Known rows, with every way that one mark hangs from another:
ruvemo{gafo pobi{fodif{gitu}} pokod}: |  -5.4 |  24.5 |  -7.2 |  10.0 |  -2.5 |  15.4 |   1.3 | -15.8 |   9.5 |  -0.3 | -26.8 |   5.1 |  44.7 |  27.8 |  29.4 |   9.4 |  10.7 |   8.6 |
pokod{fodif{gitu{ruvemo} kurid}}: |  26.6 |  14.6 | -20.1 |  10.5 |  -3.8 |  15.0 |  -5.0 |  12.8 |  37.4 |   9.9 | -19.7 |   7.5 |  12.4 |  -1.9 |  -2.8 | -12.7 |  10.9 |   9.2 |
fodif{gitu{ruvemo} kurid}: |   3.3 |  20.0 | -18.9 |  13.5 |   6.5 |  14.1 |   3.0 |  -2.4 |  28.2 |  -2.0 | -18.2 |   4.0 |   5.8 |  -0.5 | -16.4 |  -8.7 |  -5.8 |   5.2 |
gafo{fodif{gitu{ruvemo{pobi}}}}: |  11.2 |  17.5 | -22.0 |  17.4 | -10.0 | -13.4 |  -7.5 | -10.1 |  21.1 |  -2.1 | -11.2 |  -1.9 |  48.1 |   6.9 |   6.4 |   3.8 |   4.9 |  -0.4 |
pobi{fodif{kurid}}: | -14.3 |  10.7 |  10.1 |   3.2 |  -3.3 |   7.3 |   6.7 |  15.7 |  11.7 |  -8.3 | -10.9 |  10.2 |   1.1 |  -6.4 |  -2.8 |   4.7 |   9.0 | -13.7 |
pobi{fodif}: |  5.2 |  5.0 | 12.8 | -0.2 | -2.7 | -7.8 | -0.3 | 21.3 | -3.7 | -4.5 | -2.6 |  7.6 |  4.4 | -1.5 |  6.9 |  7.4 | 14.9 | -8.6 |
pobi{fodif{gitu{ruvemo{gafo}} kurid}}: |   3.4 |  37.7 | -12.6 |  11.3 |  19.9 |  10.8 |  -8.8 |   7.4 |  26.3 |  -1.8 | -17.6 |   7.5 |  16.8 |  -1.4 |  -4.0 |   6.1 |  13.3 |   5.0 |
pokod{fodif{kurid}}: |   2.6 |   2.2 |  -4.3 |  -0.6 | -10.3 |  17.2 |  -0.2 |   8.9 |  21.7 |   9.1 | -10.9 |   6.1 |   4.4 |  -5.8 |   5.2 |  -6.6 |  11.0 |  -0.8 |
pobi{fodif{gitu{ruvemo{gafo pokod}} kurid}}: |  -0.8 |  46.9 | -17.1 |  17.1 |  14.8 |  14.7 |  -4.3 |   6.5 |  20.9 |   4.1 | -23.2 |   7.6 |  37.8 |  11.7 |   2.3 |  -8.3 |   0.3 |  13.6 |
ruvemo{gafo}: |  -5.2 |  13.6 |  -6.7 |  -2.5 |  15.4 |   5.3 | -10.9 | -11.6 |   1.1 |   5.2 |   2.4 |  -4.1 |   6.4 |   0.2 |   5.5 |   6.9 |   4.7 |   8.6 |
gitu{ruvemo{gafo pobi{fodif} pokod}}: |  22.2 |  40.5 | -15.2 |   8.0 |   1.1 | -17.1 |  -7.6 |  -4.7 |   9.6 |  14.2 |  -2.1 |   3.8 |  63.3 |  26.1 |  17.1 |   4.3 |   3.6 |   2.2 |
kodo{pobi pokod}: |   4.7 |   2.3 |   8.9 |  23.3 |  -2.5 |   2.5 |   2.9 | -11.0 |  -8.7 |  -0.3 |  -4.0 |   1.5 |   9.7 |   6.8 |   6.3 |  15.4 | -18.7 |  -7.3 |
kodo{gitu}: |  10.7 |  -0.3 |  19.1 |  -2.1 |   6.6 |   3.4 |   6.9 |   3.4 |  -7.1 |  15.4 | -12.2 |  -4.0 |  -0.8 |  -4.0 |  -9.2 |   1.1 | -12.5 |   4.8 |
ruvemo{gafo pobi pokod}: |  -7.4 |  20.1 | -16.5 |   4.7 |  -1.9 |   8.2 |  -0.6 | -33.5 |   7.8 |  10.8 |  -6.3 |  -2.7 |  43.8 |  26.9 |  20.2 |   2.1 |  -7.7 |   9.1 |
fodif{gitu{ruvemo{gafo pobi pokod}} kurid}: |  -3.0 |  39.3 | -35.6 |  18.5 |   3.7 |  20.8 |   0.9 | -36.0 |  35.2 |   6.9 | -25.0 |   0.7 |  47.6 |  25.5 |   4.0 |  -6.1 | -15.3 |  13.5 |
gitu{ruvemo{gafo pobi pokod{fodif{kurid}}}}: |  21.6 |  35.5 | -34.1 |   7.6 |  -6.9 |   6.8 |  -7.3 | -17.7 |  36.5 |  27.5 |  -9.9 |   2.5 |  60.8 |  20.6 |  14.8 |  -9.5 |  -0.4 |   9.4 |
gitu{ruvemo{gafo{fodif} pobi pokod}}: |   2.2 |  39.0 | -29.9 |  14.6 |  -1.6 | -18.5 | -16.5 | -17.9 |   9.5 |  16.8 |   2.7 |  -5.9 |  80.8 |  18.1 |  17.3 |  -4.3 |  -5.5 |   7.9 |
kodo{gitu{ruvemo} pokod}: |  40.9 |  16.9 |   7.1 |  16.6 |  18.0 | -12.8 |   4.7 |  14.9 |  -7.5 |  16.1 |  -6.8 | -11.3 |  25.8 |   0.0 | -20.3 |  -0.2 | -22.1 |  -0.9 |

Rows:
|  15.4 |  16.4 | -17.8 |   0.6 | -11.4 |  10.1 |  -7.0 | -18.3 |  14.3 |  24.2 |  -8.6 |   0.4 |  51.9 |  24.6 |  34.1 |  -1.6 |   9.0 |  13.8 | | ruvemo{gafo pobi pokod{fodif}}
|   5.1 |   3.9 |   0.6 |  30.4 | -12.7 |  33.3 |   4.9 |  -6.2 |  20.0 |   0.7 | -30.2 |   8.9 |   7.4 |   3.5 |  14.0 |   8.1 |  -2.9 |   2.4 | | kodo{pobi pokod{fodif{gitu kurid}}}
| -16.9 |  44.5 | -32.7 |  17.6 |  -2.4 |  -4.7 |  -9.6 | -24.5 |  24.2 |  12.4 |  -4.7 |  -2.7 |  77.1 |  13.4 |   7.2 |  -7.1 | -12.7 |   3.4 | | gitu{ruvemo{gafo{fodif{kurid}} pobi pokod}}
|   2.2 |  26.0 | -29.3 |  20.5 | -11.6 |  15.1 |  12.6 | -25.6 |  35.1 |   2.7 | -27.8 |   4.7 |  42.3 |  26.1 |  -2.8 | -13.6 | -18.3 |   5.1 | | fodif{gitu{ruvemo{pobi pokod}} kurid}
| -16.2 |  33.6 | -23.4 |  25.9 |  -3.0 |   8.3 |  -3.4 |   4.0 |  18.9 |   0.0 | -20.5 |   1.3 |  49.9 |   3.2 |  -4.3 | -25.1 | -14.6 |  11.6 | | gafo{fodif{gitu{ruvemo{pokod}} kurid}}
| -44.2 |  29.5 | -23.7 |  20.7 |  -5.5 |  28.7 |  -0.1 | -35.3 |  23.2 |  -4.1 | -28.9 |  -2.5 |  59.4 |  15.6 |  19.8 |  -2.4 |  -4.9 |  12.4 | | ruvemo{gafo{fodif{gitu kurid}} pobi pokod}
| -13.5 |  30.6 | -29.5 |  26.9 | -16.0 |   4.7 |   3.9 | -17.8 |  31.3 |   0.2 | -24.6 |   0.8 |  65.4 |  16.6 |   3.6 | -14.9 | -14.1 |   4.2 | | gafo{fodif{gitu{ruvemo{pobi pokod}} kurid}}
|   9.5 |  23.1 |  -5.7 |  13.5 |   3.1 |   6.4 |   2.2 |  19.1 |  24.9 |  -8.7 | -20.6 |  11.6 |   9.5 |  -2.3 |  -9.3 |  -1.2 |   9.1 |  -3.4 | | pobi{fodif{gitu{ruvemo} kurid}}
| -22.9 |  30.3 |  -9.4 |  13.9 |  -3.8 |  31.0 |   8.2 | -22.3 |  25.6 |  -5.8 | -34.4 |   8.2 |  40.7 |  23.1 |  20.0 |   5.7 |   4.6 |   5.0 | | ruvemo{gafo pobi{fodif{gitu kurid}} pokod}
|   5.8 |   1.9 |   3.4 |   6.7 | -13.2 |   6.8 |   8.4 |  -4.2 |  15.0 | -12.8 | -23.7 |   8.8 |  15.9 |  13.6 |  17.6 |  17.0 |  18.8 |  -6.6 | | ruvemo{pobi{fodif{gitu}}}
|  47.7 |   7.2 | -22.8 |   7.9 | -15.2 |  -1.8 |  -5.9 |  -3.3 |  34.0 |  13.7 | -17.0 |   4.0 |  31.8 |  15.4 |  14.5 |   0.5 |  17.3 |   6.6 | | pokod{fodif{gitu{ruvemo{pobi}}}}
|  26.1 |  22.6 |  10.2 |   5.9 |  -3.0 |  -9.6 |  12.9 |   3.3 |  23.4 |  13.8 | -20.7 |   7.5 |  29.3 |   4.0 | -13.6 |  10.8 |  -6.1 | -15.8 | | kodo{gitu{ruvemo{pobi{fodif{kurid}}}}}
|  -8.7 |  13.8 |  18.5 |  26.7 |  -6.7 |   9.0 |  10.1 |   3.7 |   2.7 |  -9.1 | -13.4 |  12.2 |  10.0 |   1.0 |   4.5 |  20.9 |  -9.2 | -21.4 | | kodo{pobi{fodif{kurid}} pokod}
|  40.2 |  30.8 | -29.7 |   4.5 |  -5.4 |  -7.1 | -14.8 | -12.3 |  22.2 |  31.3 |  -2.0 |  -0.3 |  66.1 |  26.5 |  23.9 |  -6.7 |   4.7 |  14.7 | | gitu{ruvemo{gafo pobi pokod{fodif}}}
| -20.4 |  30.8 |  -6.3 |   7.1 |  -4.6 |  15.4 |   6.3 | -19.0 |  19.5 |   0.8 | -17.3 |   7.5 |  44.4 |  20.1 |  17.9 |   7.2 |   2.0 |  -4.2 | | ruvemo{gafo pobi{fodif{kurid}} pokod}
|  17.1 |  39.1 | -27.8 |   6.6 |   6.5 |   9.2 | -14.4 |   4.5 |  25.4 |  29.1 |  -5.7 |   2.4 |  45.7 |   9.0 |   7.4 | -20.1 |  -1.6 |  16.8 | | gitu{ruvemo{gafo pokod{fodif{kurid}}}}
| -16.4 |   8.9 |   6.3 |   9.8 |  -2.6 |  23.0 |   8.9 |  11.2 |  18.2 | -16.2 | -27.2 |  11.0 |  -4.4 |  -2.9 |   0.3 |   4.3 |  12.9 |  -4.8 | | pobi{fodif{gitu kurid}}
|   1.3 |   7.6 | -14.2 |   6.6 | -27.5 |  18.6 |   9.6 | -14.6 |  29.8 |  14.2 | -19.6 |   7.2 |  41.0 |  19.9 |  19.1 | -11.7 |  -0.4 |  -0.5 | | ruvemo{pobi pokod{fodif{kurid}}}
|  23.5 |  26.6 | -32.3 |   7.7 |  -0.5 |  17.4 |  -9.8 | -20.3 |  48.2 |  15.1 | -22.6 |   2.6 |  35.0 |  10.7 |  11.8 |   5.1 |  15.8 |  10.4 | | pokod{fodif{gitu{ruvemo{gafo pobi}} kurid}}
|  -2.7 |  10.9 | -12.9 |  12.5 | -12.8 |  34.7 |   5.0 |   3.8 |  23.9 |   7.9 | -32.2 |   7.0 |  20.7 |   9.3 |  13.0 | -23.0 |   1.8 |  17.1 | | ruvemo{pokod{fodif{gitu kurid}}}
|  -1.5 |  32.9 | -25.7 |  11.3 |  21.0 |  19.3 |  -8.8 | -13.9 |  29.6 |   2.5 | -15.9 |  -1.6 |  12.2 |   0.1 | -10.3 |  -1.1 |  -1.7 |  12.9 | | fodif{gitu{ruvemo{gafo}} kurid}
|  19.1 |  28.9 | -27.2 |   7.9 |  11.3 |  20.8 | -16.4 |   1.7 |  37.5 |  15.3 | -17.7 |   2.2 |  19.0 |  -1.6 |   3.5 |  -5.9 |  14.6 |  17.0 | | pokod{fodif{gitu{ruvemo{gafo}} kurid}}
|   3.4 |  34.4 |  -2.7 |  29.4 |  -8.9 |   8.3 |   4.4 |   1.4 |  17.8 |   5.6 | -28.2 |  20.3 |  28.9 |  14.8 |   4.1 |  -4.4 | -16.4 |   2.6 | | kodo{pobi{fodif{gitu{ruvemo{pokod}} kurid}}}
| -35.9 |  10.0 |  -7.3 |  16.8 |  -4.3 |  20.1 |   0.0 |  -2.4 |  16.7 | -14.6 | -22.5 |   0.9 |  14.3 | -11.7 |  -0.6 |  -5.2 |   3.0 |   3.7 | | gafo{fodif{gitu kurid}}
|   2.6 |  15.4 |   1.4 |  -1.7 |   0.1 |  -3.5 |  -4.7 | -11.7 |   9.4 |   0.0 |  -4.9 |   4.1 |  26.7 |  10.9 |  21.3 |  24.5 |  19.7 |  -7.9 | | ruvemo{gafo pobi{fodif}}
|  -6.2 |  41.6 | -29.9 |  17.5 |  17.3 |  22.6 |  -4.1 | -14.4 |  23.5 |   8.0 | -20.9 |  -0.5 |  32.9 |  13.2 |  -4.9 | -16.8 | -15.4 |  21.8 | | fodif{gitu{ruvemo{gafo pokod}} kurid}
